Each row was made from one small tree. The marks that hang from a mark follow it in brackets, in alphabetical order. Every link used is in the known rows. Write each row's tree.
In the rows, zero is written as 100.
Known rows
pelil{buton{bovusu{famu} mevu tugaf}}: 140	101	68	94	120	105	54	47	103	61	98	85	81	72	110	98	88	109	83	109	74	64	89	108
samiran{pelil{buton}}: 129	111	85	116	100	127	94	89	113	97	100	100	125	117	126	96	77	121	111	100	79	80	127	88
buton{bovusu bulu}: 109	106	95	97	118	109	78	84	102	81	108	109	90	88	112	97	93	83	91	109	86	91	100	86
buton{bovusu bulu mevu}: 116	109	96	97	122	103	74	66	99	69	106	106	79	74	112	104	90	78	89	113	74	90	91	82
bulu{dulu{tugaf}}: 107	104	74	98	100	123	87	113	103	96	100	121	105	107	107	99	97	85	107	106	97	98	128	98
buton{bulu}: 105	102	91	104	112	111	92	101	103	91	108	111	100	105	112	96	94	81	90	110	88	91	111	84
pelil{buton{bovusu{famu} bulu{dulu}}}: 123	94	73	92	122	109	59	84	117	65	108	106	85	98	118	95	84	101	88	107	82	69	105	102
pelil{buton{bovusu bulu}}: 118	107	91	101	117	114	70	79	102	84	99	98	101	93	118	93	76	100	93	103	77	82	102	82
pelil{buton{bovusu}}: 120	105	89	103	107	117	80	76	103	93	96	97	105	95	114	93	80	110	107	99	86	83	105	90
pelil{buton{bovusu bulu{dulu}}}: 115	104	81	97	119	115	64	83	108	82	98	110	98	96	122	91	76	94	95	102	76	81	112	92
samiran{pelil{buton{mevu tugaf}}}: 140	117	73	113	111	120	74	59	104	84	94	94	110	93	126	98	76	113	93	107	63	74	118	94
samiran{pelil{buton{bulu tugaf{dulu{zosid}}}}}: 138	107	67	115	115	110	54	84	82	90	88	99	119	103	133	88	72	97	78	108	77	58	108	89
samiran{pelil{buton{mevu}}}: 135	114	87	117	104	120	89	70	111	84	98	98	116	102	127	103	75	115	106	105	68	79	116	85
samiran{pelil}: 120	108	92	111	102	123	100	95	115	94	108	110	113	111	120	100	93	107	108	108	86	90	122	94
tugaf{dulu{bulu}}: 110	93	87	115	90	104	91	98	80	108	98	109	106	110	104	79	104	88	90	114	111	87	99	99
buton{bovusu{famu} bulu mevu tugaf{dulu}}: 131	94	74	83	128	90	42	59	89	51	105	94	63	65	108	93	102	81	59	122	84	64	75	103
bulu{dulu}: 103	97	82	101	100	119	95	104	112	96	105	122	100	109	113	94	100	86	104	108	91	93	123	104
famu{bovusu}: 116	88	81	107	105	111	101	97	113	90	115	104	86	109	106	100	107	98	96	107	102	85	99	105
buton{bovusu{famu} bulu mevu}: 125	100	89	94	127	97	68	65	107	51	115	101	68	74	107	106	100	85	80	118	81	80	83	93
samiran{pelil{buton{bulu{dulu} tugaf}}}: 129	110	64	106	120	123	66	85	112	86	99	112	112	107	135	92	74	104	85	105	62	72	136	97
buton{bovusu{famu} mevu tugaf{dulu}}: 134	93	74	85	118	95	49	57	92	56	102	93	67	67	103	94	108	91	73	119	90	65	76	111
tugaf{dulu{fakisiz}}: 115	97	90	107	86	105	78	85	87	101	93	113	108	109	104	81	100	81	95	105	102	86	104	105

Which tree is each row?
109	105	69	109	101	117	82	113	91	98	95	124	109	103	109	105	93	74	109	107	102	92	120	100 => bulu{dulu{tugaf zosid}}
126	104	77	99	126	92	42	58	71	68	90	103	77	62	116	96	91	63	69	117	81	71	76	92 => buton{bovusu bulu mevu tugaf{dulu{zosid}}}
112	107	75	104	91	118	77	94	96	98	93	126	111	108	101	95	93	75	107	102	96	99	127	110 => bulu{dulu{fakisiz tugaf}}
132	100	74	89	120	101	61	51	103	59	107	94	69	67	103	102	105	93	82	115	83	76	84	112 => buton{bovusu{famu} mevu tugaf}
118	100	83	131	82	94	75	78	63	112	84	116	114	108	102	81	96	70	95	111	116	82	91	111 => tugaf{dulu{bulu fakisiz zosid}}
130	111	60	116	120	118	59	83	101	89	94	113	116	103	137	97	69	94	89	105	68	68	129	100 => samiran{pelil{buton{bulu{dulu{zosid}} tugaf}}}
126	109	73	106	121	109	65	65	92	81	94	96	97	87	118	96	77	87	75	108	64	75	107	85 => pelil{buton{bulu mevu tugaf}}
116	105	66	106	124	102	62	76	89	78	96	118	85	81	120	103	90	57	78	115	74	82	106	101 => buton{bulu{dulu{zosid}} mevu tugaf}
117	113	75	105	111	104	48	77	83	82	91	128	100	85	108	102	82	57	99	106	93	91	106	104 => buton{bovusu bulu{dulu{fakisiz tugaf zosid}}}
118	111	78	118	93	109	76	87	79	102	88	117	117	102	100	101	88	70	108	103	104	93	109	102 => dulu{fakisiz tugaf zosid}
115	108	70	114	93	112	71	93	85	99	88	130	114	104	105	100	89	64	110	102	102	93	118	111 => bulu{dulu{fakisiz tugaf zosid}}
126	109	90	104	110	112	76	57	101	78	93	95	97	81	115	99	78	103	103	103	76	83	95	87 => pelil{buton{bovusu mevu}}
114	101	78	117	93	109	79	84	95	101	90	129	110	108	111	95	93	68	107	103	97	90	114	117 => bulu{dulu{fakisiz zosid}}
122	109	67	111	114	97	51	56	82	81	90	125	91	84	116	100	88	48	79	111	73	82	105	112 => buton{bulu{dulu{fakisiz zosid}} mevu tugaf}
134	112	73	111	108	125	77	77	107	95	94	97	121	106	127	92	78	119	96	102	72	74	127	97 => samiran{pelil{buton{tugaf}}}
128	96	60	87	129	107	46	72	110	64	104	102	83	87	118	91	85	99	76	108	76	63	107	111 => pelil{buton{bovusu{famu} bulu{dulu} tugaf}}
122	102	73	112	106	95	57	67	63	98	87	103	95	80	108	82	99	78	82	114	108	75	81	110 => buton{bovusu tugaf{dulu{bulu zosid}}}
128	112	85	115	113	121	85	91	111	89	104	104	122	115	130	97	73	112	96	104	71	77	124	78 => samiran{pelil{buton{bulu}}}
129	107	83	94	116	91	36	41	73	69	89	106	80	67	109	86	92	63	67	113	77	76	82	101 => buton{bovusu bulu mevu tugaf{dulu{fakisiz}}}
